Each row comes from the steps of one path. Every step used is in the known rows, and no mark comes twice. Write the path behind each row, first mark first.
In the rows, zero is written as 128.
Known rows:
bido kepe kagupal tena: [126 159 138  93 154 123 102  74  92 137 202 145  99 157 121 122 125 120
  50 185 102 123 122 127 163 175 182  79 159 146 170 133 154 130 130 101
 153 142 136 124 111 131 140 169]
gipogag rini nonokor kagupal kepe bido: [172 107 141 118  84 112  87 148 155 114  89 131 104 134 124 112 154 106
 121  96  91 166 115 154 157  96  82 171 112  95  90 148 101 163  68 146
 128 108 141 123 111 128  69 164]
rini tonin medo kagupal tena: [147 168 148  69 139 157 123  94  68 144 180 149 140 157 149 136 133 105
  86 160 104 106  95 114 106 141 186 109 143 135 132 178 160  83  92 150
 116 161 120 149 129 121 167 181]
tonin medo kagupal bido tena: [ 72 205 163 146 179 123 115  69 103 160  87  98 110  88 144 144  96  89
 118 114 118 119 106 114 129 175 196 155 113  88 105 106 151 141 126 149
 112 155 128 148 161 182 133 126]
rini nonokor bido kepe: [ 84 118 160 129 130  67 136  98 137 102 119  92 101  81 111 125 123 149
 119 134  85 143 152 135 100 151 131 112 123  56 113  86 166 131 104  97
 114 130 160 127 125 125 127 182]
kagupal kepe bido medo tonin rini: [126  98  90 139 154 105 112 120 127 149 130 133 176 112 122  43  85 113
 138 105  90 114 146 166  84 139 149 150 149 117 125 169  99 179 182 134
 123  98  68  97 110 123 140 148]
tena kagupal kepe bido medo tonin: [157  93  83 138 173 130 104 102 115 150 156 140 107 105 132  79  89 206
 139  78 104 149 141  92 150 149 126 136 166 136 160 152 104 167 143 110
 162 109 110  83 125 126  71 139]
tonin medo bido: [ 70 134 130 114 131 123 133 122 150 155 103 125 127 122 132 136 133  86
 166 125 184  95 123 137  76  80 148 153 127 136 117 125 159 121 167 198
 115 165 106 144 170 149 178  54]
tena bido: [ 80 109 146 102 118 124 133 161 135 106 128  91  88 103 135 160 125 108
  94 120 157 155 143 160 171  87  69 162 102 138 140  75 106 151  87 111
 135 109 154  83 126 120 152  71]
gipogag rini nonokor bido kagupal kepe: [147 147  83 144  87 144 143 155 200 137 120 149  91 180 105 161 181 107
 152 104 139 130 137 171 127 116  85 105 106 112 114 100 121 165 120 157
 166 137 111 146 136 149 138 141]
kagupal kepe bido tena: [143 184 165 141 160 112  75  96 100 145  87 103  85 109 126 112  95 104
 104 114  67 135 117 150 180 163 163 185 129  81 126 147  87 183  90 130
 139  98 147 106 118 171  99 165]
gipogag rini nonokor: [141  47 134 125  59 105 136 106 124 107 147 125  78 133 106 134 167 121
  64 138 143 169 136 115 123 127  83  66 104 142  69 113 146  84  63 134
 123 108 168 154  98 110  42 138]
medo kagupal tena bido nonokor: [121 124 127  44  94 167 110 191 133 142 159 136 148 151 148 191 147 111
  73 142 158 118 140 108 164 104  57 127  85 182 131  87  81 111  84 110
 175 118 140 116 110 117 193  85]
medo tonin rini: [105  77  88 148 141 118 132 147 122 125 157 130 189 114 106  88  90 105
 157 101 128  93 144 165  70 139 153 150 133 145 119 181 100 148 190 123
 113 117  80  95 106 106 131 133]
gipogag rini tonin medo: [169 120 108 137 117 145 145 148 106 110 122 176 108 123  78 136 101 110
 117 145 126 105 117 157  65 129 164 156 144 159 136 175 181  62 136 137
 119 136 162 189 149  92 112 150]
tonin rini gipogag: [130 125 138 138 112  74 132 180 107 145 117  95 165 111 115  90  91 101
 131 122 129  80 101 201 119 132 150 127 113 126 147 110 104 145 144 172
  97 137 120  63  87 143 157 112]
rini tonin: [177 133 138 149 118 170 129 146  92 108 176 176  98 120 125 165 136 168
 146 109 129 111 112 116 136 139 152 167 160 160 133 162 140  85 127 105
 112 130 180 155 174  92  79 129]
kepe bido medo: [134 120 178 104 139  88 103  99 110 139  97 115 116  56 150  66 101 167
 104 142  78 166  99 121 133 111 129 140 155  72 141 119 129 134 106 105
 104  87 145 105 129 129 127 157]
bido medo tonin rini: [104  88  97 140 152 108 137 113 119 141 148 129 186 101 117  61  81 125
 147 118 105 107 149 154  67 148 154 131 145 124 126 161 115 149 190 120
 108  98  75 100 113 105 144 139]
medo bido nonokor: [111 112 121  90  92 161 113 186 162 158 146 153 161 136 134 188 158 125
 152 114 197  92 134  93 123  93  85 139 107 186 112 100  96 105 151 144
 160 140 128 140 153 132 170  34]
nonokor bido tena kagupal medo: [189 158 150 192 184 125 155 112 108 105  54 109 139 136 132 124 117 160
  97 140 109 197 136 106 146 136 125 130 162 117 142 134 105 107  97  82
 144 153 159 143 113 170  95 130]
rini nonokor bido medo: [121 132 175 115 114  78 131  66 141 125 102 106 105  89 168 107 129 179
 144 141 105 152 146 113 106 126 125  93 116  39 102  82 159 116 115 133
  83  91 137 137 123 112 136 157]
nonokor bido: [119 134 152 140 112 105 139 143 158  77 122 108 128  92 136 177 130 152
 206  99 152 107 132 138 107 110 144 170 101  71 110 117 133 122 144 130
  90 158 136 120 123 113 140 141]
medo bido kagupal: [ 73 130  99 113  97 172 181 182 192 149 129 137 129 145 127 180 178 123
 186 134 176  94 101 114 121  91  85 113 117 142 134  81 120 124 153 131
 143 165 124 116 169 133 173  96]
gipogag rini nonokor kagupal medo bido: [115 106 132 138  95 144 178 106 163 111  92 103 130 146 143 141 181 126
 154 141 157 160 149  72 130  88  76 121 136 130  73  93 137 114 105 165
  99 150 122 165 168 141  93  51]
bido medo tonin: [119  83  89 131 159 135 130  97 102 132 182 124 118  87 122 100  84 201
 160  93 126 121 148  84 128 155 135 119 159 137 149 146 120 140 152 105
 124  93 110  81 138 104  82 122]
medo bido: [ 75 124 139 125 126 134 140 116 147 146 142 121 115 109 144 153 155 125
 170 112 188 114 122 107 122  90 129 147 139 142 112 100 138 137 154 175
 121 167 114 127 177 152 147  37]
gipogag rini tonin medo kagupal tena: [159 157 132  75 131 159 141  88  69 135 187 155 129 148 132 135 132 111
  74 172 103 116  96 104 108 151 178 100 146 146 129 167 172  75  86 145
 127 169 122 164 128 120 150 183]
kepe kagupal: [142 154 137 148 109 131  99 142 126 133 149 158 138 128 118 136 134 105
 105 150 181 151 105 128 168 149 159 117 141 165 152 104 143 118 162 103
 105  93 128 146 113 108  99 104]
medo tonin: [118  67  77 140 143 151 125 141 109 108 198 124 123 109 104 140  99 170
 174  68 159 101 142  98 132 144 133 147 143 167 140 173  99 137 155 109
 130 123 118  74 128 105  64 114]
kagupal medo bido nonokor rini: [156  98  93 141 105 157 101 174 160 116 121 128 125 170 130 145 154 145
 183 117 151  83 143 109 186  98  78 133  81 172 138 159  83 164 156 159
 198 123 107 129 108 155 142 103]
tena kagupal: [158 121 145 162 172 114 137 129 114 142 128 169 127 119 121 151 118 174
 108 108 153 182 103 136 113 126 120 109 145 156 159 130 137  98 126  93
 181 169 159 122 113 130 114 113]
kagupal medo tonin: [149  69  74 160 152 162 139 146 104  89 156 103 142 129 104 114 108 166
 149  83 148 132 153  82 144 127 120 147 168 171 139 188  81 130 134  92
 121 121 122  85 126 129  51 107]
medo bido kepe kagupal tena: [113 163 133  91 155 128 107  64 104 148 199 143  96 163 132 123 137 116
  61 186 115 116 125 112 165 167 181  82 161 152 166 119 157 138 140 123
 155 157 126 131 126 141 147 144]
bido tena kagupal medo tonin rini: [141 104  88 177 176 123 145 125 109 128 114 123 194 135 112  71  82 115
 123 118 102 129 155 143  89 159 151 140 153 146 126 178  87 146 173 103
 132 125  91 110  98 133 115 140]
nonokor bido medo tonin rini: [108  95  95 142 148 103 142 115 132 130 140 125 186  98 126  70  81 135
 170 114 105  97 157 150  64 147 157 142 133 105 119 152 117 154 197 126
 101 109  72 104 111 104 150 150]
tonin rini nonokor bido kagupal: [101 118 108 115  69 134 172 188 205 112 100 121 147 160 134 172 177 115
 186 134 138  95 125 146  93 107  85 103  70  83 100  91 111 112 138 117
 110 143 137 125 107 103 163 188]
tonin rini nonokor bido: [116 108 152 131  81  80 127 128 167  90  99 100 142 131 155 142 155 114
 170 112 134 113 154 152  83 110 129 132  73  59  64 119 127 117 135 156
  74 135 129 139  87 107 132 169]
nonokor bido kagupal medo tonin: [144  81  51 157 136 177 166 175 145  84 141 104 145 146 109 139 127 176
 186  90 146 114 153  76 141 125  99 140 147 154 142 160  76 130 145  85
 125 138 120  89 126 121  72 136]
nonokor bido kepe kagupal: [121 172 137 156 129 101 115 121 140 123 136 139 130 101 108 126 117 127
 108 164 134 155 125 122 155 180 170 115 145 118 158  67 172 134 165  80
 111 109 135 154 121 112 114 146]
bido medo kagupal: [120 172 183 108 124 126 149  97  87 166 128 123 181  54 159  98 123 144
 113 149 120 186  77  78 110 141 142  97 151  87 111  83 169  94  89 119
  70  89  93 150 147 121 152 130]
kagupal tena bido: [ 86 116 142  66 134 131 125 124 118 109 166  92  67 143 149 160 132 109
  62 142 131 134 147 156 181  97  86 137 106 143 152 100 104 154  76 121
 159 137 151  74 115 129 172 102]
medo kagupal kepe bido tena: [145 201 171 137 155 120  81  96  92 154  85 105 106 100 139 109 102 100
 100 118  66 148 105 132 181 171 165 179 131  77 118 135  95 174  79 132
 126  97 134 118 121 173 104 167]
kagupal tena: [123 124 149  78 147 130 111  89  90 118 200 130  97 153 133 148 131 127
  94 144 116  97 116 142 130 125 160 106 140 137 143 179 123 120 106 130
 146 164 140  96 115 134 151 155]

Write each row's path:
[107 120 114  83  96 153 108 191 165 164 118 157 169 144 126 178 143 100
 149 125 193  79 136 114  90  85  99 142 100 181 114 117 110  96 160 160
 155 139 123 153 147 129 191  48]
tonin medo bido nonokor
[174 130 103 129 116 153 102 174 119 118 109 174 123 160 105 140 108 110
 157 130 125  66 125 164  94 117 151 164 107 159 146 208 146  93 158 154
 142 113 148 172 128  97 143 165]
bido nonokor rini tonin medo
[156 131  97 137 128 154  95 167 131 123 104 172 110 160 114 146 113 107
 160 113 135  60 127 161  98 112 157 170 102 161 142 196 151 104 172 164
 152 145 149 177 144 116 142 149]
kagupal bido nonokor rini tonin medo
[112 127 110 114 105 156  80 187 172 153 136 167 150 139 132 190 153 108
 118  99 209 103 123 104 148 115 113 136  97 199 123  92 105 113 177 116
 167 158 139 157 143 141 142  56]
kepe kagupal bido nonokor
[ 92 144  89 110 102 183 178 186 186 153 112 154 129 161 123 175 169 111
 186 142 165  77 105 124  95  95 106 126 117 149 140 102 141 104 164 145
 138 165 132 146 178 121 182 113]
rini tonin medo bido kagupal
[165 143 141 171 124 116 130 127 127  95  75 100 147 146 121  91 148 115
  65 174 123 198 142 103 164 137 127 101 165 124 130 104 130 113 109  77
  95 101 147 165 111 146  80 134]
rini nonokor bido kepe kagupal medo
[ 94 143 168  66 144 110 145  65 120 137 134 105  89 103 166 114 110 162
  94 171  80 159 151 128 149 121  90 102 125  78 146  70 144 143  84 112
 122  80 133  97 136 105 179 123]
nonokor kagupal tena bido medo
[150 103 160 144  96 122 158 137 138  78  55  96 185 164 135 111 157 100
 131 146 104 176 151 131 105  93  75 118 123  93  68 155 104  95  77 108
  62  84 135 144 109 105  91 135]
tonin rini nonokor kagupal medo
[155 105 165 140  94 130 155 134 135  74  64  92 164 161 135 127 163 118
 133 138 114 183 147 111 125  90  68 116 126  95  75 150 108  90  59 104
  65  86 149 138 117 108  73 128]
rini nonokor kagupal medo
[148 205 146 138 133 125 115  97 133 175 120 143 143 114 147 106 143 119
 136 105 124 172 112 142 121 131 141 121 146  80 116 100 151 166 110 169
 115 103  65 156 156 159 167 114]
nonokor bido medo kagupal kepe
[ 61 128 139 159 206  84 134  89 131 145 123 127  89  68 100 123 104 155
  83 105 111 164 120 135 106 151 146 117 160 119 156  82 179 148 143  82
 184 206 161 127 173 175 132 119]
tena kagupal bido kepe
[178 142 137 172 126 142 126 149 117 100  89 117 161 148 118 102 143 105
  79 162 157 186 117 111 169 117 131 121 173 160 144 134 109 107 121  84
  96 101 135 154 117 146  85  98]
kepe kagupal medo
[151  93  66 171 157 157 131 135 106 103 157 115 142 133  98  96 105 161
 119 112 139 149 155  71 166 162 135 126 181 179 158 155 101 139 151  72
 127 106 118 107 126 126  43 116]
bido kepe kagupal medo tonin
[156 171 141 125 112 157 132 149  88 142 115 150 176 112 137 124 126 104
 143 137 129 129  78 112  99 136 165 143 125 127 118 156 173  81 111 152
  88 115 104 183 140 108 143 165]
nonokor rini tonin medo kagupal
[114 130 118  68 129 158 146 127 127 127 191 139 105 182 127 168 153 124
 112 159 115  82 107 137 131 121 128  85 124 141 156 156 115 116 112 113
 164 171 142  91 119 128 176 180]
bido kagupal tena
[115 166 162 106 116 130 137 148  93 151 103 129 198  89 131 119 118  77
 122 138 149 148  72 125  68 119 160 131 126 111 110 134 169  75 101 146
  69 115  94 162 131 117 169 139]
tonin medo kagupal
[110 168 129  86 157 123 104  68 105 154 181 146 103 167 127 117 126  99
  59 193 113 108 126 127 142 163 190  85 155 149 169 130 168 131 145 132
 152 156 122 139 123 139 164 152]
tonin medo bido kepe kagupal tena
[132 117 160 122 105  80 147  62 141 118 112 112  94  80 150 107 127 185
 132 152  99 160 147 105 107 137 118  84 120  51 101  71 170 109 109 129
  94  99 138 152 123 111 118 157]
gipogag rini nonokor bido medo
[135 162 189  98 119 120 128 111  87 162 108 119 180  48 169  82 125 143
 104 146 101 193  65  75 129 129 138 124 150  78 112  92 151 104  76 116
  69  94 103 141 138 127 140 154]
kepe bido medo kagupal
[198 144 155 182 185 126 136 121  95 113  48 110 139 135 130 100 116 151
  67 141  98 210 117 107 161 127 118 138 173 129 147 151  90 112  80  73
 152 144 168 132 108 176  80 135]
kepe bido tena kagupal medo
[131 173 167  66 144 129 135  57  84 142 179 123 137 123 174 125 134 149
 102 166  93 130 103  90 126 146 171  85 140  86 127 127 157 107  89 139
 109 152 103 130 125 133 178 180]
nonokor bido medo kagupal tena
[201 104 108 163 101 177 166 137  96  92 192 188  77 106  87 166 137 181
 118 131 120 130 115  99 140 159 137 150 168 185 129 140 164  71 113  98
 136 146 186 187 172  87  41 132]
gipogag rini tonin
[115 129 116  69 109 138 148 122 154 118 164 128 120 199 148 160 167 113
 128 161 102  73 132 145 108 123 128  81  94 104 121 145 115 119 121 133
 144 176 129 110  96 120 184 212]
tonin rini nonokor bido kagupal tena
[169 133 112 142 129 143 106 154 110 110 110 165 108 150 104 128 103 110
 160 128 117  75 119 174  92 120 168 165 118 143 149 211 160 101 155 157
 129 120 146 164 132 102 134 172]
nonokor rini tonin medo
[133 112 107 138 128  83 136 158 102 155 136  94 161 108 122  67  74 138
 143 114 116  77 121 169 126 155 152 117 125 129 157 111 101 157 159 166
 104 121 103  53  90 134 137 117]
bido medo tonin rini gipogag
[ 91 129 165  97 142  99 138  92 121 143 115 100  90  72 154 101 102 157
  87 154 109 175 139 135 146 110  91 115 135  92 151  57 140 144  99 105
 120  71 138 100 142 120 167  96]
tena bido medo
[103  99 170 107  64 103 145 124 159 103  98 123 173 150 142 144 153  97
 182 127 105 134 149 154  76 117  79 111  68  68  44 136 133 102  94 137
  55  69 129 132 103  50 107 157]
tonin rini nonokor kagupal
[198 103  95 140 117 138  60 191 157 127 112 156 112 170 123 132 139 152
 157  95 118 106 124 144 200 109  78 147  74 163 157 181  71 183 139 141
 234 117 122 115  74 151 127 159]
tena kagupal kepe bido nonokor rini
[133 114  94 132 115 148  83 177 159 128 112 138 132 151 130 150 137 119
 177  98 154  73 121 129 158 108 107 139  57 160 132 161 113 156 164 167
 193 142 103 142 110 154 158 134]
tonin medo kagupal bido nonokor rini
[ 78 144 124 161 145 128  91 119 163 137 129 139  99 117 141 155 145  99
 122  89 203 129 105 124 158 121 167 143 127 161 129  89 154 148 190 138
 129 193 132 150 166 168 105  66]
kepe kagupal bido
[ 99 166 132 147 135 115 116 107 136 156 144 146 124 108 110 113 131 114
  91 170 151 158 120 106 163 170 164 105 163 152 161  58 174 143 171 100
 126 115 124 157 147 132 118  95]
medo bido kepe kagupal
[132 104 101 142 120  91 133 180 105 143 142  92 162 118 113  87  80 123
 151 101 132  68 118 177 128 148 151 130 119 145 153 125  91 155 158 169
 105 136 108  48  85 134 130 114]
medo tonin rini gipogag
[ 48 102 140 138 144  89 153  80 150 115 123 109  86  75  93 133 124 137
 107 120  89 154 140 122 103 153 113 107 126  90 101  70 191 138 109  98
 137 165 159 145 172 136  99 140]
gipogag rini nonokor kagupal bido kepe
[114 129 108 129 120 151 154 120 141 143 126 155 103 126 120 146 140 113
 157 136 169  96 127 113  88 105 151 158 143 163 117 121 178 101 163 191
 124 176 126 185 190 133 140  64]
gipogag rini tonin medo bido
[154 167 158 172 198 114 132  87  95 157 111 155 108 116 125 150  92 171
  98 127 115 175 114 127 137 179 145 111 140 131 157 118 132 115 115  91
 184 150 165 125 111 145 106 134]
bido tena kagupal
[ 48 134 140 120 166  92 144  96 129 151 115 110 114  78  94 102 105 114
 112 152 111 125 133 140  76 132 152 128 158 106 144  95 185 139 142 130
 137 150 129 136 175 152 175 108]
tonin medo bido kepe
[100 118 143 136 105 135 164 112 165 124  75  99 165 157 160 121 176 103
 166 137 151 147 153  98 109  77  90 132 129 113  68 109 121 125 125 172
  83 139 103 154 159 140 129  56]
tonin rini nonokor kagupal medo bido
[152 117 120 148  97 150 176 181 169  80  61  91 152 167 131 142 177 124
 137 144 134 153 132 112 131  84  73 113 127 105 112 122  90 100  95  91
 102 136 151 135 118 143 117 152]
rini nonokor bido kagupal medo
[199 123 113 168 118 174 114 146 103  94 172 170  75 147 124 151 138 182
 179 108 109  87 120 123 179 144 143 162 130 163 147 191 133 127 143 127
 151 121 162 152 149 101  73 162]
nonokor rini tonin
[158 117 123 152 109  94 111 176 109 120 131  85  95 130 118 113 104 153
 170 106 131  71 101 171 200 134 127 120  86 133 174 126 100 172 127 185
 145 130 132  51  78 154 117 132]
nonokor rini gipogag
[106  87  83 100 163 142 131  88 105 130 194 109  88 112 141 108  90 193
 124 108 116 124 168  87 161 150 114 117 146 142 161 126 109 159 129 108
 146  98 116  66 131 107 105 116]
kagupal tena bido medo tonin
[126  78  84 160 147 126 143 149 119 111 128 115 203 128 106  70  96 100
 138 111 121 113 152 154  80 128 142 150 151 148 118 189  87 144 175 112
 105 118  82 103 105 122 121 129]
kagupal medo tonin rini
[134 147 137 134  94 113 108 117 169 143 108 149 137 184 128 129 162  76
 158  92 114 144 156 198 101 113  94 121  99  86  71 146 123 168 108 177
 114  78  92 138 125 113 128 123]
tonin rini nonokor kagupal kepe
[115 141 137  44 115 152 126 112 138 128 163 150 144 187 145 186 143 114
 155 155 115  71 143 123 103 115 117 113  95 126 111 162 130 101 114 155
 137 149 123 126 125  94 184 140]
tonin medo bido nonokor kagupal tena
[ 54 116 152 112 158  91 145 125 118 119 131  86  87  65  95 118  98 128
  61 147  93 166 145 156 142 137  94 135 140 108 160  61 146 159  88  69
 151 110 162  92 145 133 156 120]
tena bido kepe
[119 180 121 150 135 129 115 112 129 158 137 164 119 123 110 113 127 111
  91 177 143 142 123 111 149 177 179 117 167 161 163  75 189 124 178 109
 122 115 133 184 159 118 118 110]
rini tonin medo bido kepe kagupal
[108  73 157 118  77  82 107 120 131 132 112 116 145 157 140  96 156  71
  89 130 128 137 142 170  80 111 113  89  94 111  61 147 118 109 109 151
  90  89 133 131  84 109 110 149]
tonin rini nonokor
[134 179 147 164 202 115 139  78 112 177  90 153 108 128 136 146  98 151
 113 132 130 159 121 121 116 163 154 119 136 134 151 110 149 118 136 132
 185 171 148 145 130 159 132 106]
tonin medo bido tena kagupal
[171 201 128 183 184 117 106  90 140 168 107 163  91 159 123 142 122 137
 125  87 119 167 139 174 139 155 144 132 138 111 144 125 124 180 129 150
 195 147 116 139 130 177 134 118]
nonokor bido tena kagupal kepe
[121 146 127 156 126 150 142 121 150 137 103 115 140 145 148 121 169 110
 128 147 191 154 129  80 160  95 127 134 166 163 122  94 128 132 153 154
 109 154 108 159 168 169 120  27]
kepe kagupal medo bido
[111  80  66 145 137 142 162 175 144 112 117 107 193 145 112  85 108  94
 133 123 122 114 158 154  97 119 105 145 134 154 130 155  75 153 166 103
 121 116  88  94 105 119 144 127]
tena bido kagupal medo tonin rini
[143 187 137 142 125 141 109 128 122 171 135 148 147 131 128 123 152  89
 120  92 148 167 101 156 128 122 136 132 146 121 116 129 133 162 102 167
 127 112  74 145 153 164 149  98]
medo kagupal kepe
[121 109 159 126  79  90 121 125 162  83 111  98 110 128 157 168 162 141
 174 103 149 123 149 128 111 107 120 129  75  63  72 110 130 110 112 149
  82 137 153 133  99 109 108 160]
rini nonokor bido
[175  83 106 124  96 139  66 199 148 103 121 134 119 145 123 136 133 145
 170 104 121  84 119 134 195 103  82 157  66 155 145 184  68 166 137 135
 196 104 130 105  74 134 124 166]
kepe bido nonokor rini
[ 83 126 151  59 120 137 142 123 135  97 155  96  84 149 156 179 133 115
 102 144 117 134 156 152 174 100  68 142  89 119 133  94 111 149  68 121
 138 121 149  77 118  99 168 112]
nonokor kagupal tena bido
[197 117  99 142  99 190 105 184 121 102 166 175  83 163 133 175 146 178
 160 111 120  84 142 113 200 135  98 166 102 189 150 159 105 127 133 119
 179 109 169 153 140  95  98 137]
tena bido nonokor rini tonin
